Each row comes from the steps of one walk. Every step used is in the known rows, and no mark comes twice. Write the walk behind each row, first mark first.
Known rows
s, n: [ 13  14  18   9  -7 -11 -11  -4   1  27  26  13 -15   3  11 -10 -13  -4
   2 -17 -13 -13 -18  -7  18]
b, n: [-10  13  15  -6 -26  -6  -8  -2 -14  20  11  19 -18  -5 -32 -16   5  -6
  -7  -3  -4 -26  -2  16  -1]
a, e, r, s, n: [ 19  14   7  29  -8  20   5  -5 -15   8   3  11   3 -23  14   4 -23   3
   2   0 -35  28   1   8  19]
n, r: [ 10  15  11 -14 -17   1 -11   0  16  -2  11  23   0  -6   9 -13  12  -2
   5   1  -4   4 -16  23 -11]
b, n, s, r, a, e: [-15  25   5  36 -11 -11  17 -27 -27   5  14   4 -13 -52 -43   0 -10  -8
   7   8   9  17   4   4   2]
j, s: [ 14  20  26 -17   1 -11  19  15 -18   1  25   7 -11  -4 -22 -14 -17 -12
 -13  -6   2  -6  -9  16  -1]
r, a, e: [ -2  27  29  -4  -1  28  19  -8  -5 -21  35  33   1 -18 -31 -25 -13  -5
   1  13  22   6  -2  16   4]
a, e: [ -6  29  17 -12 -21  24   6  -6 -12  -2  25  26  -9 -17 -20  -7 -16   5
 -16  10  -8  -2  -5  23 -18]
s, r, e: [ 13 -24   3 -25   0  -2  17  -3   9   3   9   4   1 -12  -7   7 -31   1
 -15  14   5  17  -6   4   6]
b, n, s, r, e: [-10 -14  -3   2 -23 -31   2 -15 -16  26   3 -12 -18 -33 -39  19 -25   4
  -4   4   9   8  -3   4   0]
a, e, r, b, n, s: [-28  19  13  24 -34   1 -17 -18 -17  -2  -2   8 -11 -25 -56  -6 -24   7
   6  22   2   5  14  21 -12]
b, n, r: [ -8  16  10   1 -38  -8 -24 -10   3  18   4  24  -6 -12 -10 -12  30  -8
   9   8 -10  -3  -2  32  -4]
j, r, b, n: [  5  -3   6 -10 -20 -16 -23  -1  18  -3   1  23 -14  -7 -26 -26   5  -4
  -8  12   4  11  -6  27   6]
a, e, r, n: [ -7  33  28  23  -6  35  -2 -25   2 -12   4  38  11 -12  -9  -2  -3   2
   5  13 -13  -1  -3  30  13]
a, e, r, v: [ -1  17  -1   9  -9  29   6 -20  -6 -15   1  26   8 -13 -25 -10 -36  31
 -17   8 -20   0  12  30   3]
b, r: [ 17   4  12 -27  -9   9   2   1  -1  -3   0  11   4   7  -6 -18 -13  -9
  -7  -1 -18  -4 -21   2   6]
v, r, b, n: [ -6  -2  35 -23  -9 -12 -10   6   8  10  -4  20  -7  -3 -21 -29   3  -6
  -9  11   2  -3  20   7  13]
b, r, s, n: [ 42   5  14   4   5  -2   3   1  -9  17  -8  -7   1  -8  22 -20 -11  -5
   0 -14 -26  26 -23 -13  34]
s, r, v: [ 25   1  -7   0  20  -4  18  -7   5   2  -5  -3  -4 -18  -4 -17 -27  24
 -27  -9  -9   4  -4   5   9]
s, r: [ 19  -2   1  -9   9  -6  16   2   3   4   4   4  -8 -13   7   0 -17  -7
 -18  -4 -17   2 -15  -1  -3]
a, e, r: [ -7  15   7  -1 -22  28   6  -7  -7 -13  10  31   5  -8 -14   6 -25   1
  -7  15 -25   0   2  23 -11]
n, s, r, e: [  9 -15  -1 -13  -1 -20  15  -5  -1   3  11 -11 -12 -27 -19  18 -42   9
  -8  -2  13  12 -17  -5  -6]
v, r, s, n: [ 34   5  24  -6  17 -15  10  14   0  24   3  10  -9 -15  34 -13  -7  -2
  -7 -30 -27  21  -7 -11  32]
b, n, s: [-15  24   7   7 -26 -24 -10  -6 -24  23  12   4 -31 -18 -48  -7  -6   1
  -1 -20   3 -30 -12   8 -14]
e, r: [  7  -1   6 -11  -2   9   4   5   6 -10   4  27   0  11  -9  -4 -23  -6
  -4  -4 -18 -19  -7  10   1]
s, n, r, b: [ 15  11  28  13 -10 -11 -35  -8  30  11  14   7   2  -3  26 -26   5  -4
  22  11   6  24  -9   4  21]
b, r, v: [ 22   8   4 -17   1   9   4 -10  -1  -5  -9   6   8   1 -15 -35 -23  24
 -18  -6 -11   0 -11   9  17]
n, s, r, b: [ 13   4  10   1  17 -22   6   6  10  -7   1 -22 -17 -26 -14 -10 -34   2
  -8   1  16  15 -14 -13 -12]
n, r, u: [ 18   9  14 -11 -14  24   6  11  15  -4   5   6 -12 -17  12 -29  -7  -6
  -2   4  -7  14 -18  15 -25]
v, r, s: [ 29   3  22 -36  20   0  26  28   0  -1  -5  17  -7 -16   9 -21  -7   1
 -20 -22 -13  13  -1   5   5]

Write each row's walk
[ 12  10  26 -18  -5   2 -18   6  31 -14   6  12   3  -2   2 -33   6  -1
   8  21  19  18  -5  21  -8]
n, r, b
[-10  -7  18  -1 -15   3 -16  -2   8  -3 -12  17  -1   7 -34 -24 -11  -5
   6  21   3  -9  16  14  10]
e, r, b, n
[ 29  -1  24 -10  27 -19  23  13   3  -8   4 -19  -1 -17 -10 -19 -28 -15
 -16  20  12  31   4   2   7]
j, s, r, b
[ 21  20   7  25  -7 -13 -25 -22  17  21  11   9   0 -10  23 -23   1  27
   8 -14 -11  12  -8  15  27]
s, n, r, v
[-12  42  22  37  -9  15  -3 -29 -10 -11   7  22  -2 -28 -26   8 -14   9
  12  -5  -6  -4 -14  21   2]
a, e, r, n, s
[-10   8  27 -10 -15  -2 -19   1   3   6   4   8 -14  -1 -40 -36  -2  -4
  -3  17  22 -12  10  13   1]
r, b, n
[  9  32  28  10   2  -5  -6 -20  -3  -2  -4   1  -3 -13 -18 -15  -2  -1
  10 -19   2  -5 -36   0  17]
b, r, n, s
[ 20  -8  15 -13  20  -3   9   8  19  -8  -2  -7  -3 -11   0 -19 -23  -5
 -15  18  10  16  -4  -5   0]
s, r, b
[ 26   4   9  -5  16 -22  31   9 -14   5  11  -9  -4 -20  -1   1 -21 -18
 -21   3 -12  15  -8   4   3]
j, s, r
[ 19  15  22  14  24   0   8 -15  13   3   0   8   0 -19  11  -8   7  -7
  -5  -4  -3   2 -20   3  19]
s, r, n
[  6  33  26  30 -16   9 -11 -30   8   3  35  30  11 -25  15 -13  12  -8
  31  13   3  34  -4  15  28]
s, n, r, a, e
[ 22  -2  12  -4  32  -2  28   0  10 -15  14  11   1 -16 -10 -18 -14 -15
   1   2  15  11  -9  -9  19]
s, r, a
[  0  32  25   4 -15  24   4 -17   9 -23  29  36  12 -24 -10 -19  11  -8
  18  23  16  27  -1  30   0]
n, r, a, e
[ 32  12  16  10  11  -4   4  11  -6  21  12  -2 -14 -13  15 -19 -12   2
  -2 -24 -10  11 -17  -7  19]
r, s, n
[ 11  -6  18  -1 -28 -10 -25 -18  20  23  25  16   4  -2  21   4  -3   2
  19  11   5  24 -12  14  26]
s, n, r, e
[ 23  24  23  22 -12 -30 -11  -5  -2  25  26   4  -1 -13  26  -3   8 -18
  15  -4 -14  22 -11  16  23]
j, s, n, r
[  2  -7  13   2  -2 -12  -3  -3   6  11 -11  -5  -8 -16 -18 -22  -5  -9
 -10  24   5  11  10   1   6]
s, r, b, n
[ 11  -1  37 -40  13  -4   2  18  21  -9   4  20  -3   3  -4 -31 -16  -2
 -13   3   6   4   7   1   7]
v, r, b
[ 20  17  26  24   3 -10 -14 -15  22   5  30  23   5  -7  21 -25  13 -17
  35  -4  11  16 -14   0  37]
s, n, r, a
[  1  20  34 -21   4  19  23  -4   0 -17  26  45   6 -20  -9 -18 -11  -7
  -3   5   6  16  12  10  15]
v, r, a, e
[  6  16  29  14  13  13  -5 -13  16 -11  -2  31   6   5  -6 -13  -1  -4
  11  -4  -3 -19 -13  14  24]
e, r, n
[ 14  40  35  36 -11  -6   5 -21  -8   5  42  18  13 -31   8 -11   7 -18
  29  18   7  47   3  22  35]
j, s, n, r, a, e
[  0  40  31  18   9  -9  -6 -13  -1   2  16   9 -19 -19 -24 -13  -2   8
   7 -28  20 -21 -29   7   3]
r, n, s
[ 11   1  -1  -1  11   9   4  -4   7 -12  -5  19   5   4 -20 -22 -33  27
 -12 -10 -12 -16   4  17  13]
e, r, v
[-14  18  22   7 -14 -22 -19   0  -8  10   7  -5 -27 -15 -54 -27 -12   4
   2   0  27 -13  -1   5  -9]
r, b, n, s
[ 14   4  34 -29  26  -2  23   8  13 -15  20  38   2  -3  -7 -28  -6 -14
   2 -14  12  -1   1  -3  25]
v, r, a
[ 23  11  16  19 -18   9 -10  -2  15  23  14   2 -14 -19  34 -21  -8  -9
  12  -5 -21  20 -21  -2   1]
s, n, r, u
[ 13  13   6   1  -5  33  20   7 -14 -18  -5  21   5 -25 -11  -3 -24   7
 -11   9 -22  22   4  25  -9]
a, e, r, s
[ -3  10  -6  19 -13 -34   1 -11 -20  27  -2 -12 -25 -34 -27  10  -9  -4
  -6 -13 -15  -9 -11  -2  -9]
b, n, s, r
[ 10  -2  18  -4  18  13  15   3  13 -29  13  33   8   8 -22 -24 -21 -14
  15  -1  12 -11  -3   3  22]
e, r, a
[ 18   2  27   5 -22 -26 -10 -10   2  23  31   2   8 -11  13   5  -6  -9
  17  14   9  37  -5  21  33]
j, s, n, r, e
[  8  -7  19 -16   8  11  -5  10  20 -24  -3  16   4  13 -18 -25 -30  -1
  -1  16   8  -2   2   7   4]
e, r, b
